Each row was made from one path, in order. Every step used is in the known rows, and no mark comes twice. Write each row's path.
Known rows:
megi > zamor > gevi: [-1.94 -1.00 -3.01 -1.45  2.04 -1.46 -0.23 -1.38 -5.48  2.04  0.97 -0.49
 -2.52  3.54 -2.84  2.68  2.08 -1.01  2.29  0.30 -1.48 -3.29 -2.58 -1.11
 -0.14]
simog > dukal: [-0.39  2.58  0.16 -4.25  2.91 -2.97 -0.13  0.50 -3.12 -0.47  0.53 -0.51
 -1.25  5.01 -0.39  1.82 -1.04 -0.27  1.49 -1.44 -1.20 -2.12 -1.80 -0.41
  0.13]
gizo > zamor: [-3.69 -2.49 -0.71 -0.40  0.64 -0.86 -0.01 -0.32 -3.60 -1.23  0.76  0.82
 -2.34  3.90 -2.34  1.89  1.12 -0.39  2.50  0.40 -1.03 -2.52  0.52 -1.58
 -2.89]
zamor > gevi: [-2.71 -1.11 -2.32 -1.56  1.80 -1.49  0.85 -0.66 -5.80  2.02  0.86 -0.60
 -2.15  2.82 -0.61  2.68  1.51 -0.83  3.73 -0.26  0.28 -4.32 -3.26  0.22
  1.28]
megi > simog > dukal > zamor: [ 2.52  1.92 -0.28 -6.08  0.64 -3.36 -0.36 -0.20 -2.04 -1.62  0.56  0.50
 -2.90  4.71 -0.73  1.41 -0.01 -1.72  2.73 -1.02 -1.68 -3.64 -2.51  0.52
 -1.02]
dukal > simog > gizo > zamor: [-7.44 -4.32 -0.52 -0.02 -1.23 -1.68  1.00 -0.86 -5.22 -0.80 -0.84  0.32
 -3.13  4.04 -2.30  2.02  0.33 -0.92  1.79  2.71 -0.79 -2.82  0.15 -2.82
 -3.25]
gevi > simog > gizo > zamor > megi: [-6.39 -4.58  2.01  0.83 -0.51 -0.77  0.46  0.80 -4.99 -1.30 -0.29  0.49
 -0.76  3.90 -0.45  1.83 -0.50 -0.14  2.12  2.27 -6.59 -3.30 -0.90  0.09
 -0.93]
gevi > zamor > gizo: [-1.43 -1.53  2.52 -1.67  2.19 -0.55  2.41 -0.25 -4.54 -0.06  1.45 -4.18
 -1.38  4.50 -0.95  2.89 -0.11 -0.47  3.67  0.59  0.71 -2.38  2.15 -1.46
  1.65]
simog > megi > zamor: [-0.81  0.23 -0.21 -3.68  0.07 -2.85 -1.26 -0.40 -5.36 -0.32  1.23 -0.75
 -2.16  4.28 -5.26  1.93  1.24 -0.93  2.10  3.15 -4.52 -0.39 -0.51  0.24
 -2.03]
gevi > zamor > dukal > simog: [-5.97 -0.59  1.32 -4.09  1.89 -1.82  4.14  2.25 -7.09  1.53  0.19 -3.50
 -0.12  4.07 -1.77  3.85  0.61 -1.99  4.65  0.46  0.13 -2.59  0.92 -1.57
  2.49]
simog > dukal > zamor > gevi: [ 0.92  0.64 -2.64 -3.35  1.20 -2.18 -0.57 -1.20 -4.22  0.45  0.53  1.27
 -3.08  3.40 -0.27  1.85  0.79 -2.13  2.74 -0.44  0.69 -3.74 -3.98 -0.66
 -0.51]
gevi > simog: [-4.57 -0.38  2.59 -1.27  0.98 -1.54 -0.08  0.81 -6.31 -0.09  0.78 -2.37
 -0.41  4.30 -0.83  2.67  0.33 -0.32  3.10  1.10 -1.28 -3.74 -3.31  0.62
  1.53]
zamor > gizo: [-2.63 -0.78  1.19 -1.35  2.06 -1.62  1.33 -0.21 -4.72  0.64  1.33 -4.28
 -1.77  3.97 -1.11  2.91 -0.35 -0.27  3.73  0.25  0.27 -4.00  1.60 -1.74
  2.06]
megi > zamor > dukal > simog: [-6.50  0.18 -0.17 -3.93  2.03 -2.64  2.42  1.70 -7.11  1.96  0.24 -3.45
 -0.80  4.29 -3.68  3.87  0.94 -1.99  3.38  0.67 -1.64 -3.18  1.21 -2.85
  1.70]
simog > megi: [-1.58  0.11  0.49 -4.14 -0.87 -3.03  0.19  0.56 -6.01 -0.40  1.16 -0.61
 -1.63  3.21 -2.70  1.83  0.47 -0.75  4.10  3.05 -2.69 -1.23 -1.65  2.23
 -0.44]
gevi > zamor > megi > simog > gizo: [-3.16 -4.37  1.79 -2.25 -0.97 -1.83  2.39  0.75 -4.25 -0.51 -0.39 -1.11
 -1.48  4.59  0.32  1.91 -0.83 -0.17  2.96  1.68 -5.64 -3.86 -1.98  2.16
  1.20]
simog > gizo > zamor: [-4.52 -4.92 -0.15  1.28 -1.62 -0.95 -0.62 -0.31 -4.04 -1.69 -0.18  1.10
 -2.87  4.41 -1.89  1.18 -0.06 -0.50  1.21  2.64 -0.76 -2.64 -0.14 -2.31
 -3.50]
simog > megi > zamor > gizo: [-1.79 -0.31  0.81 -2.79  1.09 -2.34 -0.26 -0.89 -5.20  0.20  1.64 -3.63
 -2.39  4.26 -3.92  2.49  0.12 -0.88  2.81  2.52 -2.12 -1.80  2.00 -1.88
 -0.12]
gevi > simog > dukal > zamor: [ 1.16  1.95  1.43 -3.70  0.37 -2.60 -1.53  0.06 -3.78 -1.92  0.40  0.31
 -2.14  4.85 -0.78  1.53 -0.44 -1.98  1.72  0.52 -0.81 -2.84 -3.26 -0.36
 -1.10]
zamor > gevi > simog: [-5.24 -0.94  0.41 -1.05  1.38 -1.30  0.00 -0.11 -7.09  1.30  0.72 -1.80
 -0.93  3.47 -0.10  2.84  0.87 -0.75  3.55  0.42  0.01 -4.73 -5.17  0.60
  2.08]
zamor > gevi > simog > megi: [-4.20 -0.25  0.76 -3.61 -0.63 -2.47 -0.56  0.06 -7.72  0.55  0.93 -1.04
 -1.45  2.94 -1.44  2.03  0.81 -1.15  4.42  3.00 -1.46 -2.51 -5.08  2.28
  0.83]

Which path is each row?
[ 1.05  1.10  0.75 -4.70  1.63 -2.78  0.39 -0.63 -2.52 -0.83  1.02 -2.83
 -3.12  4.63 -0.41  2.09 -0.83 -1.47  3.34 -1.10  0.07 -4.47  0.22 -1.80
  0.70] => megi > simog > dukal > zamor > gizo
[-4.77 -4.89 -0.53 -0.70 -1.42 -1.57 -0.01 -0.41 -3.26 -1.66 -0.35  0.61
 -3.20  4.54 -1.28  1.24  0.19 -0.39  2.15  1.30 -1.56 -3.85 -0.99 -1.07
 -2.79] => megi > simog > gizo > zamor
[-5.77  0.39  0.48 -5.88 -0.29 -3.71  2.09  1.87 -8.03  1.02  0.48 -2.34
 -0.87  3.05 -2.98  2.90  0.40 -2.09  5.29  2.82 -1.68 -1.80 -0.40  0.48
  1.31] => zamor > dukal > simog > megi
[-3.71  0.14  2.17 -3.80 -1.02 -2.79 -0.63  0.77 -7.20 -0.75  0.97 -1.37
 -0.90  3.64 -2.08  1.81  0.19 -0.79  3.98  3.41 -2.46 -1.69 -3.49  2.49
  0.43] => gevi > simog > megi
[-5.33  0.88  0.19 -5.94 -0.22 -3.87  2.15 -0.20 -7.44  0.83  0.47 -1.77
 -1.95  2.83 -3.27  2.79  1.01 -1.27  4.86  3.12 -2.73 -1.42 -1.34  1.69
 -0.02] => dukal > simog > megi
[-4.69 -4.85  0.24  0.78 -1.11 -0.85 -0.42  2.97 -5.01 -1.04  0.12 -0.41
 -0.95  4.73 -1.38  1.79 -1.01 -1.60  2.18  1.52  0.76 -3.21  0.98 -3.79
 -0.38] => simog > gizo > zamor > dukal
[-6.34 -3.58  1.53 -1.44 -1.05 -2.00  2.74  1.86 -7.18  0.58 -0.82 -2.66
 -1.04  4.64 -1.13  2.93 -0.95 -1.87  2.69  3.26  0.16 -2.83 -0.22 -2.22
  1.38] => gevi > zamor > dukal > simog > gizo
[-1.66 -0.75  0.31 -3.13  0.28 -2.39 -0.88  2.86 -6.06  0.25  1.24 -1.77
 -0.39  4.61 -4.03  2.23  0.05 -1.97  2.93  2.04 -2.33 -1.41  0.75 -1.63
  0.79] => simog > megi > zamor > dukal
[ 2.78  1.85  0.00 -4.09  0.53 -2.77 -0.94 -0.25 -2.87 -1.80  0.42  0.99
 -2.66  4.58 -1.16  1.53 -0.20 -1.95  1.84  0.20 -0.89 -2.41 -1.79 -0.64
 -1.78] => simog > dukal > zamor
[-5.06 -4.77 -2.98 -0.77 -0.34 -1.13  0.21 -1.39 -4.41  0.50 -0.14  0.82
 -3.58  3.40 -0.38  1.76  1.07 -0.76  2.92  0.36  0.09 -5.00 -3.33 -1.11
 -1.20] => megi > simog > gizo > zamor > gevi
[-4.15  0.34  0.54 -4.02  1.39 -2.88  1.02 -1.23 -6.15  0.92  1.21 -4.43
 -2.59  4.07 -4.28  3.08  0.61 -1.15  3.35  2.58 -2.16 -2.00  2.19 -2.26
  0.33] => dukal > simog > megi > zamor > gizo
[-2.18 -3.92  0.89 -2.06 -2.05 -2.58  1.10  0.43 -4.04 -0.85 -0.39 -0.35
 -2.53  4.09 -0.14  1.67 -0.66 -1.00  2.96  2.12 -5.67 -5.04 -2.38  1.67
  0.44] => dukal > zamor > megi > simog > gizo
[-4.97 -4.68  0.74  0.61 -0.33 -0.84  0.98  0.59 -4.21 -1.14 -0.17  1.11
 -1.34  3.69 -0.91  1.70 -0.34  0.01  2.21  2.03 -6.79 -2.89  0.24 -0.12
 -1.50] => simog > gizo > zamor > megi
[-6.28 -4.83  1.30  1.65 -1.84 -0.77 -1.20 -0.05 -4.95 -2.01 -0.40  0.39
 -2.21  4.67 -1.37  1.47 -0.28 -0.44  1.16  2.99 -0.64 -3.11 -1.59 -2.13
 -2.90] => gevi > simog > gizo > zamor
[-4.92 -4.72 -2.63  0.84 -0.43 -0.71 -0.30 -1.33 -5.13  0.56 -0.06  1.37
 -3.28  3.26 -0.83  1.77  0.89 -0.93  2.15  1.47  0.69 -3.88 -2.68 -1.89
 -1.98] => simog > gizo > zamor > gevi
[ 0.84  0.68 -2.70 -4.94  1.32 -2.68 -0.08 -1.16 -3.60  0.58  0.49  0.57
 -3.47  3.47  0.07  1.90  1.00 -2.09  3.33 -1.52 -0.07 -4.81 -4.71  0.42
  0.09] => megi > simog > dukal > zamor > gevi
[-0.27 -1.13  1.00 -1.99  0.41 -1.62  1.21  0.63 -4.38 -0.66  0.79  0.62
 -1.16  3.02 -1.23  2.19  0.70 -1.20  3.75  1.29 -7.03 -3.43 -0.56  1.69
  0.19] => dukal > zamor > megi
[ 0.87  0.69  1.03 -3.63  1.40 -2.38  0.73  0.70 -3.23 -1.08  0.45  1.14
 -1.17  3.78 -0.43  1.78 -0.48 -1.31  2.65  0.03 -6.97 -2.73 -1.14  1.31
 -0.04] => simog > dukal > zamor > megi
[ 1.15  1.10  0.82 -2.99  1.55 -2.35 -0.12 -0.77 -3.14 -0.88  1.03 -2.49
 -2.82  4.60 -0.79  2.14 -0.91 -1.66  2.60  0.00  0.91 -3.52  0.95 -2.72
  0.01] => simog > dukal > zamor > gizo
[-6.17 -2.21 -0.07 -0.30  1.01 -0.57 -0.57 -0.67 -6.14  0.43  0.55 -0.43
 -1.52  3.47 -0.52  2.44  1.32 -0.80  3.08  0.39  0.29 -4.38 -4.28 -0.61
  0.07] => gizo > zamor > gevi > simog
[-1.77 -1.89  2.55 -2.08  2.03 -0.56  3.26  1.18 -4.57 -0.10  0.85 -0.72
  0.33  3.69 -0.58  2.39  0.39 -0.19  3.68  0.62 -6.84 -1.68  0.09  2.45
  1.64] => gevi > zamor > megi
[-3.20 -0.16  2.12 -2.58  0.96 -2.27 -0.78 -0.77 -5.84 -0.02  1.51 -4.46
 -1.96  4.49 -3.49  2.48  0.01 -0.75  2.83  2.76 -2.03 -2.12  0.81 -1.78
  0.56] => gevi > simog > megi > zamor > gizo
[-3.91 -3.97  0.96 -2.04 -0.97 -2.61  1.62  0.80 -4.39 -0.04 -0.36 -1.20
 -1.77  4.25  0.20  1.86 -0.90 -0.10  3.02  1.44 -5.87 -4.91 -2.36  1.81
  1.33] => zamor > megi > simog > gizo
[-2.13  1.00 -0.06 -6.10  3.21 -2.98  1.03  0.58 -1.50 -0.88  0.19  0.38
 -1.34  4.78  0.53  1.39 -0.81  0.11  2.71 -3.24 -5.79 -3.59 -1.65  1.17
  0.20] => gizo > zamor > megi > simog > dukal
[-3.04 -0.86  0.42 -1.13  0.08 -1.25 -0.75 -0.63 -6.59  0.35  0.67 -0.86
 -1.92  3.34 -0.47  2.57  1.37 -1.72  3.48  1.30  0.34 -4.74 -5.28  0.32
  0.80] => dukal > zamor > gevi > simog
[-4.61 -0.73  0.20 -0.95  1.60 -1.19 -0.98 -0.63 -6.83  1.24  0.78 -1.79
 -1.28  4.07 -1.85  2.80  1.41 -0.87  2.34  0.90 -1.23 -3.97 -4.60 -0.44
  1.00] => megi > zamor > gevi > simog
[-4.91 -0.09  1.28 -6.16 -0.25 -2.98  2.72  1.79 -7.77  0.56  0.56 -2.28
 -0.65  3.37 -2.81  2.81  0.38 -2.27  5.17  2.89 -1.37 -0.80 -0.21  0.71
  1.18] => gevi > zamor > dukal > simog > megi
[-4.33 -2.77  0.36 -0.73  1.44 -0.81  1.52  0.71 -3.81 -0.64  0.58  0.83
 -0.79  3.25 -1.26  1.97  0.76 -0.03  3.22  0.23 -6.96 -2.91  0.76  0.52
 -0.87] => gizo > zamor > megi
